Each row was made from one walk, in order. Every step used is in the known rows, and no mark comes twice. Write each row's walk.
Known rows
sogik/kegef/fafav/gimim/lotid/litevo: [  1   5 -24 -10  12  -1   5   4  -8   7  -2  -7  -4   9   8   1  -7  31
   4   7 -19   6 -36  -1  -5]
fafav/gimim/lotid: [ -2  -2  -7  -7   4  -4   0  12  -7  -2  -1  -2   3   3   5  -3  -3  13
  -5  11  -9   6 -15  -2  -3]
kegef/lotid: [ 1 -6  8  4  0 -7  2 -1 -7 -2  1 -4  0 -1  2 -1 -6  5 -2  4  2 -6 -5 -4
  3]
fafav/gimim/sogik: [ -6  -1  -9   0  -1  -2   0  14   1   1   6  -4   8  -1  -3  -2   8   7
   2   4  -6   1 -16 -10  -6]
fafav/gimim: [-3  2 -5 -6  1  1 -2 17  3 -1  3  2  4  1 -1  0  2  9  1  6  0  5 -4 -5
 -5]
lotid/gimim/sogik/pive: [ -7  -3  -7  -2   5   1   4  28   6   3   7   1   4  -1   0  -8  -2   2
  14  -3  -9   0 -24   0   1]
tilezo/lotid: [ 2  2  8 -6  1 -7 -1  6  8 -1  1  2  4  4  6 -2 -4  4 -4 -7  3  5 -1  0
  6]
pive/lotid/lerud: [ -2  -4   4   0  -1  -9   4  -2   3   1   9 -10   1  12   8  -1  -3  10
  -8   0  -9   1  10   9   3]
kegef/fafav/gimim/lotid: [ -5  -5  -9  -4   4  -4   3   8 -16   0  -1  -4   1   2   7  -4   1  19
  -6  10 -11   8 -24   0  -4]
pive/lotid: [-1 -4 -3  3 -2 -7  2 -2  1 -2 -1 -4  6  4  7  3  2  5 -6  0 -2  1 -8  5
  6]
pive/sogik: [ 1 -4 -5  1  3 -5  1  0  0  1  6 -6  7  1  0 -3 -2 -5  0  3  2 -3 -6  0
  3]
lotid/gimim: [-2  0  7 -3  5  2  1 18 11 -1  2  6 -2  2 -1 -3 -3  0  7  3  2  5 -5  2
  1]
kegef/fafav: [-3 -3 -2  2  0  1  3 -3 -9  2 -1 -3 -1  0  1 -1  4  7 -1 -1 -3  2 -9  1
 -1]
fafav/kegef/lotid/lerud: [  4  -1  12  -3  -3  -5   2  -7  -6   3   6 -10  -9   6   5  -3  -9  13
   3   6 -14  -5  11   2  -3]
sogik/pive: [ -1   0 -10  -5   2   2   2  13  -4   1   2   1   2  -1   3  -5  -5   4
   7  -6  -5  -1  -8   3   0]
gimim/sogik/kegef/fafav: [  3  -5 -13   6   2   0   4 -11  -7   5   7 -10   3   1   2   8   5  10
   7  -4  -9  -7 -26  -1   1]
fafav/kegef: [ 4  4 -5 -4 -3  4 -2 -5  0  2 -5  0 -4  0  2  2  2  4  6  2 -9  1 -1  1
 -3]
kegef/sogik/pive/lotid/litevo: [ -3   0 -21  -4   5  -9  10   5   7   4   2  -9   6   8   7  -4  -2  10
   6  -7  -7   0 -26   7   1]
pive/sogik/kegef/fafav: [  8  -6 -13   1   7  -1   4  -7  -6   4  10 -10   6   3   5   6  -4   7
   7   0  -2  -7 -21   4   4]
pive/lotid/gimim/sogik/kegef/fafav: [  0  -9  -9   5   6  -4   7   5   4   3   8  -9   7   7   9   8   3  16
   8   0  -9   0 -39   6   7]
sogik/pive/lotid/gimim: [ -5  -4  -7  -7   5  -3   5  29   7  -2   3   2   6   5  10  -5  -6  10
   8  -2  -5   5 -21  10   6]
tilezo/lotid/gimim/sogik: [ -4  -1  11  -3   4  -7   1  20  18   1   6   2   7   4   2  -6  -1   2
   3  -4   0   6 -17  -2   6]
pive/sogik/kegef: [ 11  -3 -11  -2   7  -2   1  -3   3   2  10  -7   7   4   3   7  -7   0
   8   1   1  -9 -12   2   5]
pive/lotid/gimim/sogik/lerud: [ -4 -10  -8   5   4 -10   6  10  16   5  10 -11  11  11   4  -3   7  12
   3   5   0  -2  -9   1   5]
gimim/sogik: [ -4  -3  -4   7  -2  -3   1  -3  -1   2   3  -6   5  -2  -2  -1   6  -2
   0  -1  -6  -3 -12  -4   0]
litevo/lotid/gimim/sogik: [ -4  -4   4   6   7  -5   4  10  14   4  16  -6  -1  -1   3  -5   0   0
   1  -2 -11  -3 -16   0   2]
gimim/lotid: [  0  -4  -2   0   3  -6   1  -5 -10  -1  -4  -4  -1   2   6  -3  -4   3
  -6   5  -9   1 -10   3   3]
sogik/kegef: [10  1 -6 -3  4  3  0 -4  3  1  4 -2  0  3  3 10 -5  5  8 -2 -2 -6 -6  2
  2]
gimim/sogik/pive: [ -4  -3 -14   1   0  -1   3  11  -5   3   5  -5   6  -3   1  -6   2   2
   7  -7 -10  -4 -20  -2   0]
gimim/sogik/lerud: [  0  -6 -11   6   0  -6   3  -6   5   8  10 -12   7   5  -2  -3   8   6
   1   1   0  -9   4  -6  -1]
litevo/lotid/gimim: [-1  0  8  0  9 -3  3 13 15  2 13  0 -6  1  6 -4 -6  2  1 -1 -6  0 -5  4
  2]

Write each row's walk
[  7  -9  -2   7   2  -7   3  -8  -5   2   9 -12   5   0   3   8  -5   8
   6   1  -5 -15 -23  -6   4]
gimim/sogik/kegef/lotid
[  6  -7  -6   1   3  -7   6  -9  12   5  12 -10   7   8  -1   1   7   2
   4   2  12  -9  12   1  -1]
kegef/sogik/lerud
[  1  -9 -13  -1   1  -8   8   5   3  -1   7  -7  12   5   9   1   1   3
   4  -6  -1  -4 -19  10   5]
kegef/sogik/pive/lotid
[ -1  -6  -2   6   9  -8   6   7  20   9  23 -11   2   5   4  -7   3   8
   2   0  -6  -8  -1  -2   1]
litevo/lotid/gimim/sogik/lerud
[  9  -9   4  -1  12  -6   4  13   6   0  14  -6   6   5   5   3 -17   5
  13   8   4 -10 -23   1   9]
pive/sogik/kegef/lotid/gimim
[ -9   4 -18  -7   8  -4   5   8 -12   5  -6  -6  -5   5   4  -9  -2  26
  -4   9 -18  12 -30  -3  -7]
kegef/fafav/gimim/lotid/litevo
[ -2  -5  -4  -3   2  -1   4  22  -2   3   4  -3   0  -3   4  -7  -6  12
  18   3 -16  -4 -31  -2   0]
fafav/kegef/lotid/gimim/sogik/pive
[ -9  -4 -11   3  -1  -1   2  10  -7   3   5  -6   7  -2  -2  -2  12  14
   0   3  -8   3 -25  -8  -7]
kegef/fafav/gimim/sogik
[ 1  3 16 -9  2 -9  1  5 10  2 11 -4 -1 12  6 -6 -9  9 -6 -7 -3  4 17  5
  3]
tilezo/lotid/lerud
[ -3   5 -11  -3   7  -6   4  -6  -5   5  -8  -5  -7   5   4  -8  -8  10
  -5   4 -15   4 -16   1  -1]
gimim/lotid/litevo
[  7  -2  -9   0   4   3   3  -7  -6   3   4  -4  -1   3   5   9  -2  12
   7  -2  -4  -3 -15   4   1]
sogik/kegef/fafav
[  3  -4 -10  -9   4  -3   6  18  13   1   4  -1   6   6  10   0   0   8
  17   0  -8   2 -26  13   3]
fafav/kegef/sogik/pive/lotid/gimim
[  8  -5   9  -2   9  -2   3  13   6  -1   8  -1  -1   3   5   6 -15  10
  13   5   2  -6 -17   1   6]
sogik/kegef/lotid/gimim
[  1   2 -16  -2   7  -6   4   8   2   6   7 -11   3   4  -1   3  -6  24
   9   5 -12  -7 -34 -14  -5]
fafav/gimim/sogik/kegef/lotid/litevo
[-10  -5 -14  -6   0  -9   5  25   0   3  16 -12  11  10   8  -7   0  21
   1  -2 -19   1 -14   2  -3]
fafav/gimim/sogik/pive/lotid/lerud
[ -7  -7 -10   1  -1 -10   7   8  -2   4  14 -15   7   9   9  -7  -1  12
  -1  -7 -19  -4  -9   8   2]
gimim/sogik/pive/lotid/lerud
[  1   6  -4  -3   0  -3   2  -6  -2   6  -7  -6 -10   1   1  -4  -7  15
   6   5 -14  -1 -13  -5  -4]
fafav/kegef/lotid/litevo
[ -1  -4   6  -3   4  -8   4  -6  -8   2   6 -10  -6  10   7  -6  -9   8
  -8   5 -15   0   8   8   0]
gimim/lotid/lerud
[ -1  -5   6   3   0  -4   2   9   2   2   2  -5  -2  -2   1  -3  -1   7
  12   8 -11  -3 -24  -5   0]
fafav/kegef/lotid/gimim/sogik
[  5  -4 -18  -5   8   0   2   9  -3   3  12  -7  10   4   4   6  -1  16
   8   5  -1  -2 -26  -1  -1]
pive/sogik/kegef/fafav/gimim
[ -3  -4  -5  -6   1  -7   6  11  -1   2  11  -9   3  10  11  -6  -8  14
  -1  -6 -14   0   2  12   3]
sogik/pive/lotid/lerud
[  0  -3   4  -4   6 -10   3  17  23   6  12  -4   9  11   3  -8   1  11
   4  -2   5   1  -1  -4   6]
tilezo/lotid/gimim/sogik/lerud
[  5  -6  -7   1   3  -5   1   9  -2   1  11 -10   9   1   2   7  -3  17
   7   6  -5 -10 -28 -11  -1]
fafav/gimim/sogik/kegef/lotid
[ -9   1 -27   0   2  -8   7   8   1   7   0 -11   6   5   6  -8   1  14
   3  -8 -19   0 -34   0   1]
gimim/sogik/pive/lotid/litevo
[ 5 -2  4  0 -3 -3  0 -6 -7  0 -3 -4 -4 -2  3  1 -4  9  4  6 -8 -5 -7 -2
 -1]
fafav/kegef/lotid
